Known rows, with every way that one mark hangs from another:
[Z935 [Z583 [Z212 Z596] Z640]]: [ 2.39  2.03 -0.73 -2.13  1.42  3.22  2.78  0.51 -0.47 -1.81 -2.06 -2.05
 -1.20 -0.01 -0.21 -2.44 -0.60 -1.19  2.05  0.63  3.29  2.67  1.62 -1.41]
[Z927 [Z56 Z596] Z267]: [-1.52 -8.73  0.60  1.50 -4.19 -6.83 -2.81  0.13 -0.44 -0.19 -3.89  2.75
  2.54  3.48 -1.17 -0.33  0.15  2.42  0.07  4.93 -3.14 -3.15 -1.32 -1.18]
[Z935 Z393 [Z583 [Z212 Z596] Z524 [Z640 Z192]]]: [ 0.29  4.53  1.73 -0.58  2.50  4.78  3.76 -1.21 -2.29  0.35 -0.84 -6.69
 -1.54 -2.60 -0.52 -1.42 -2.81  0.55  1.99  0.85  2.84  2.44  2.08 -3.06]
[Z524 Z583]: [ 1.22 -5.09  1.26 -2.99  0.09 -3.68 -1.52  1.24  2.49  1.43  1.59  2.07
  0.85  0.74  3.02  0.53  0.91 -1.10  0.27 -0.74 -1.70 -0.71 -2.18  0.05]
[Z267 [Z927 Z56]]: [-1.63 -5.03  0.60 -0.91 -2.25 -4.43 -0.63  0.63 -0.40 -3.54  0.19  1.26
  0.81 -1.27  0.04 -1.24  1.59 -1.64 -4.50  2.25 -1.31  1.85 -3.58 -0.68]
[Z927 [Z56 [Z583 Z524 Z640 Z935] [Z596 Z212]]]: [-1.13  0.29 -0.83 -0.60 -2.81  1.13  0.74 -2.35 -2.49  2.36 -0.59  2.53
  2.44  0.38 -1.85  1.89 -0.06  3.72  0.30  0.56 -2.43 -0.81  0.03  0.72]
[Z212 Z596]: [ 0.72 -4.86  2.10 -4.02 -0.85 -1.95 -0.30 -0.66  1.77  1.37  0.04  1.59
  1.29  0.67  0.67 -2.57  1.04 -0.19  1.82  2.72  1.99 -3.64 -1.55 -1.71]
[Z56 [Z583 Z524] Z927]: [ 1.59  1.71 -0.06 -2.46 -2.06 -0.89 -2.56 -0.76 -0.29  4.04  2.59  4.97
  0.08 -0.20 -0.90 -0.32 -0.11  0.59  1.94 -2.09  2.55 -3.80 -4.71  0.86]
[Z56 [Z583 Z524] Z596 Z927]: [ 2.26 -0.13 -1.23 -4.95 -3.33 -1.55 -1.90 -1.01 -1.56  6.60  2.19  5.79
  3.11  1.31 -1.71  2.82 -1.06  2.73  4.18  0.39  1.07 -5.91 -3.04  0.65]
[Z596 Z212]: [-3.04 -4.34  1.80 -2.16 -0.17 -7.29  1.72 -0.41  1.12  3.52  0.55  1.59
  0.33 -0.80  1.00  1.05  2.01 -2.37 -0.12 -3.43 -1.17  1.30 -0.85 -0.94]
[Z524 [Z583 [Z212 Z596] [Z640 Z192] [Z935 Z393]]]: [-0.10  0.94  1.49 -0.45  4.59  3.36  0.40  0.15  1.43 -0.31  1.61 -4.27
  0.14  0.02  1.38  0.90 -0.99 -1.28  1.80  0.26 -0.92  0.17  0.98  0.74]
[Z927 [Z56 [Z583 Z524]]]: [-0.70 -1.48  1.11 -1.78 -3.69 -0.51 -2.53 -2.08 -1.02 -0.41 -0.33  3.38
  0.54  0.80 -0.42 -3.08 -0.37  3.19 -2.06  0.53  0.33 -2.64 -4.62 -1.26]
[Z524 [Z583 Z640 [Z935 Z393]]]: [ 1.89 -0.23 -0.18 -0.72  3.28  2.17  1.47  0.30  1.42  0.74  2.07 -2.82
  0.61  0.13  1.79  2.35 -0.53 -0.97  0.63 -0.63 -3.04  3.09  1.90  2.00]
[Z927 [Z267 [Z583 Z212 Z935]]]: [ 0.21 -1.53 -0.73  3.75 -0.34 -2.69 -1.52  2.50  3.03 -1.49 -1.68  1.97
 -2.27  2.77  1.01  1.31  2.38 -2.46  0.48 -1.65 -1.26 -0.16  2.39  1.58]
[Z524 [Z583 [Z212 Z596] Z640 [Z935 Z393]]]: [ 1.22  1.15  0.61  0.10  4.81  4.38  1.02  0.71  1.68 -0.31  2.33 -3.36
  0.17 -1.52  1.42  0.49 -0.26 -0.77  1.33  1.17 -1.19  0.15  2.56  1.68]
[Z583 Z212 Z640]: [-1.12  1.80 -1.77  0.19  1.91  0.05  0.35 -0.22 -0.49 -2.26  0.20 -2.61
  0.00 -0.43 -0.38 -1.82 -1.30 -0.92 -2.66 -1.47  2.11  2.30  0.03  0.06]
[Z935 Z393 Z583]: [ 2.26 -1.41  1.40 -5.07  1.12 -0.11  3.52 -0.99 -0.48  1.15 -1.18 -3.07
 -1.36 -0.04  0.84  0.20 -1.47 -1.37  2.48 -0.30 -0.07  3.83  1.48 -2.74]
[Z927 [Z56 [Z583 Z935]]]: [ 0.10 -1.79  0.39 -3.20 -2.30 -0.19 -1.92 -2.17 -0.12 -1.71 -1.06  3.22
  0.05  2.86 -0.86 -1.56  0.41  1.21 -0.89  0.30 -0.91 -1.00 -3.72  0.07]
[Z524 [Z583 [Z212 Z596] [Z640 Z192]]]: [-0.25 -1.61  1.76 -0.91  1.98  0.11 -1.52  1.41  1.44 -0.25  0.82 -2.06
  1.07  0.28  2.02 -1.22 -0.94 -0.98  0.96 -0.10  0.96 -0.85 -1.30 -0.34]
[Z927 [Z56 Z583 [Z596 Z212]] Z267]: [-2.21 -7.55  1.74  0.62 -5.34 -5.51 -1.60  0.12 -0.75  2.76 -3.70  4.00
  2.17  3.36 -0.81 -0.26  0.17  2.10  2.06  2.75 -2.82 -4.42 -0.39 -0.48]
[Z935 Z393 [Z583 [Z212 Z596]]]: [ 1.48  0.13  2.25 -4.13  2.79  2.32  3.18 -0.52 -0.28  0.43 -1.01 -3.48
 -1.48 -1.28  0.56 -1.82 -1.16 -0.95  2.63  1.44  1.76  1.10  1.88 -3.03]
[Z583 Z212 Z640 Z935]: [-1.00  4.43 -2.97  1.25  3.13  2.42  1.27 -0.93  0.21 -3.42  0.64 -2.45
 -1.08  0.40 -1.29  0.69  0.54 -1.55 -1.60 -1.67  0.22  3.05  1.27  2.17]
[Z935 Z393 [Z583 Z524]]: [ 1.79  0.77  1.32 -2.59  0.51  1.00  3.55 -1.40 -1.27  2.18 -0.09 -2.79
 -1.60 -2.04  0.64  0.49 -1.01  0.43  1.09  0.16  0.06  2.71  1.17 -2.74]

Rows:
[-0.56  4.48 -0.05  3.24  0.66  1.48 -1.67 -0.30 -0.10  2.72  2.11  2.18
 -2.31 -0.44 -2.26  0.71  0.47 -0.07  3.23 -0.52  0.49 -4.90 -0.80  2.90] : [Z56 [Z583 Z212 Z524 [Z935 Z393]] [Z927 Z267]]
[ 0.12 -3.73 -1.23  1.72 -4.25 -0.02 -1.37 -0.24 -1.35 -0.62 -3.88  1.98
  1.86  4.99 -2.01  0.15 -0.72  2.83  1.79  4.40 -2.71 -2.83  0.84  1.52] : [Z927 [Z56 [Z583 Z640 Z935] Z596] Z267]
[-1.83  7.83 -1.89  3.84  4.27  5.42  2.41 -2.38 -1.40 -1.15  2.39 -5.03
 -1.60 -3.62 -1.50  1.27 -0.55  0.91 -2.44 -0.72  0.01  2.21  2.81  1.51] : [Z583 Z212 Z524 Z640 [Z935 Z393]]
[ 0.64  2.41 -0.37 -1.15  0.16 -0.09  1.55 -0.28 -0.57 -0.70 -0.59  0.48
 -2.28 -1.66  0.02 -0.83  0.73 -0.04  0.13 -1.20  1.69  1.36 -0.73 -1.68] : [Z935 [Z583 Z212 Z524]]
[ 0.38 -6.10  0.81  3.85 -3.20 -4.70 -3.63  2.11  1.67 -2.11 -3.98  3.14
 -0.41  2.94  0.75 -1.72  1.00  0.22 -2.16  0.04 -1.73  0.28 -0.86 -0.83] : [Z927 Z56 [Z267 Z583]]
[ 0.16 -3.12  0.10  3.33 -1.25 -4.43 -2.22  3.02  2.88 -0.86 -1.80  1.71
 -1.64  2.42  1.64 -0.22  1.22 -1.99 -0.45 -1.57 -0.02 -0.51  1.56  0.05] : [Z927 [Z267 [Z583 Z212]]]
[ 0.85 -1.25 -1.16  4.77 -0.63 -2.09 -1.26  3.27  1.85 -1.73 -2.45 -0.25
 -1.26  2.04  1.20 -0.49  0.31 -1.90 -1.13 -1.90  0.61  1.65  2.94  0.69] : [Z927 [Z267 [Z583 Z212 Z640]]]
[-2.02  1.82  0.07 -1.41  4.05  0.39  1.14 -1.93  0.91 -1.21  1.62 -2.31
 -1.44 -0.20 -0.42  1.50  0.58 -1.64 -0.64 -1.02 -1.19  0.69  0.77  0.77] : [Z583 Z212 [Z935 Z393]]
[-2.38 -3.64  0.51  4.08 -4.96 -2.49 -0.74 -0.24 -2.19  2.73 -3.21  2.32
  2.27  1.42 -1.52 -0.36 -0.30  3.84  0.98  2.95 -2.08 -3.53  1.05 -0.02] : [Z927 [Z56 [Z583 Z524 Z640] [Z596 Z212]] Z267]
[ 1.51  5.78 -0.87 -0.16  0.10  4.37 -1.67 -0.19 -1.23  2.33  2.52  2.12
  0.25 -1.86 -1.69 -2.80 -1.11  1.21  1.89 -0.56  5.06 -4.19 -2.44  1.17] : [Z56 [Z583 [Z212 Z596] Z524 Z640] Z927]
[ 0.39  1.83 -0.57  0.41  4.75  2.87  0.97  0.73  1.18 -0.81  2.36 -3.32
 -0.21 -0.84  1.40  1.61 -0.51 -1.23 -0.30 -1.19 -2.11  2.33  1.92  2.10] : [Z524 [Z583 Z212 Z640 [Z935 Z393]]]
[ 1.08 -1.16  0.61 -0.40  2.36  1.12 -0.68  2.00  1.63 -0.22  1.52 -0.91
  0.98 -1.06  2.03 -1.85 -0.30 -0.49  0.15  0.63  0.75 -1.07  0.17  0.30] : [Z524 [Z583 [Z212 Z596] Z640]]
[ 1.25  2.94 -0.72 -1.24 -2.77  3.06  0.43 -1.58 -1.30  1.50  0.88  0.47
  0.06  0.46 -0.06 -1.64 -1.31  1.55  0.10 -1.07  2.44 -1.21 -0.52  0.50] : [Z56 [Z583 Z524 Z640]]
[ 0.93 -2.04 -1.40 -0.07 -2.93 -1.58 -0.33  2.29 -1.06 -2.98 -1.51 -0.41
  2.53  1.20  0.61  2.50 -0.90 -1.29 -3.68 -0.42 -1.36  5.75  0.42 -0.74] : [Z267 [Z583 [Z640 Z192]] [Z927 [Z56 Z596]]]
[ 0.78  2.44 -0.89  0.70  2.25  0.89  1.48  2.59  1.74 -2.97  2.43 -0.93
 -1.84 -1.71  1.63  3.44  2.17 -4.50 -3.00 -2.59 -1.50  4.45  3.08  1.54] : [Z267 [Z583 Z212 [Z935 Z393]] Z927]
[-2.34  5.84 -0.62  3.11  2.33  4.12  0.84 -1.94 -0.60 -1.45  0.86 -3.13
 -0.69 -1.36 -1.86 -0.04  0.46  0.76  0.12  0.63  1.77 -1.34  0.00  0.89] : [Z583 [Z212 Z596] Z524 [Z640 Z192] Z935]
[-1.50 -5.17  1.16 -4.55 -3.69 -3.62 -0.68 -1.68 -1.37  2.99 -1.49  4.03
  3.16  2.12 -0.53  0.35 -0.43  2.37  0.86  0.60 -1.95 -2.49 -2.25 -1.36] : [Z927 [Z56 Z583 [Z596 Z212]]]
[-2.82  4.65 -0.11  1.86  3.37  1.94  1.25 -2.51 -0.10 -0.12  3.20 -1.86
 -1.98 -3.08 -0.81  1.72  0.95  0.76 -1.37 -0.56 -0.99 -1.04  0.73  0.66] : [Z583 Z212 Z524 [Z935 Z393]]
[ 0.08  3.83 -1.93  5.26 -0.69  1.71 -0.65  2.93 -0.94 -5.10  0.65 -0.06
 -0.42 -4.13  0.60 -0.79  0.82 -0.47 -7.50 -1.45  0.46  4.79  0.63  0.32] : [Z267 [Z583 Z212 Z524 Z640] [Z927 Z56]]
[-1.16 -0.45  0.96 -0.11 -2.19  0.64  0.56 -0.58 -1.58 -2.19  1.58  0.55
 -0.02 -2.18 -0.40 -0.12  1.05 -0.24 -2.95  2.46 -1.85  0.10 -1.78  0.47] : [Z267 [Z927 [Z56 [Z583 Z524 [Z935 Z393]]]]]
[ 1.83  4.17 -0.80  0.19  0.79  4.24  2.72  0.02 -1.30 -0.84 -1.10 -1.76
 -1.45 -2.53 -0.51 -2.38 -0.14  0.69  0.83  0.95  3.49  1.57  1.57 -1.52] : [Z935 [Z583 [Z212 Z596] Z524 Z640]]
[ 0.25  6.38 -2.31  3.08  1.41  2.67 -0.16  0.00  0.94 -1.78  0.68 -1.09
 -1.66  0.32  0.43  2.56  0.26 -0.84 -2.08 -5.55  0.84  3.98  1.39  1.08] : [Z267 [Z583 Z212 Z524 [Z640 Z192] Z935]]
[ 2.73 -5.21 -1.60 -0.60 -2.08 -6.66 -2.80  2.83  1.17  4.50 -1.00  4.94
  2.74  2.99 -0.64  4.25  0.24 -0.74  3.68  0.17 -1.42 -2.03  0.00  0.67] : [Z56 Z596 [Z927 [Z267 Z583]]]
[-2.79  3.57  0.75  2.05  0.90  1.87 -0.35 -1.34 -1.11 -0.58  0.64 -3.35
  0.45 -2.05 -0.93 -2.45 -1.36  1.22 -0.95  0.66  3.79 -1.91 -1.28 -1.39] : [Z583 [Z212 Z596] Z524 [Z640 Z192]]
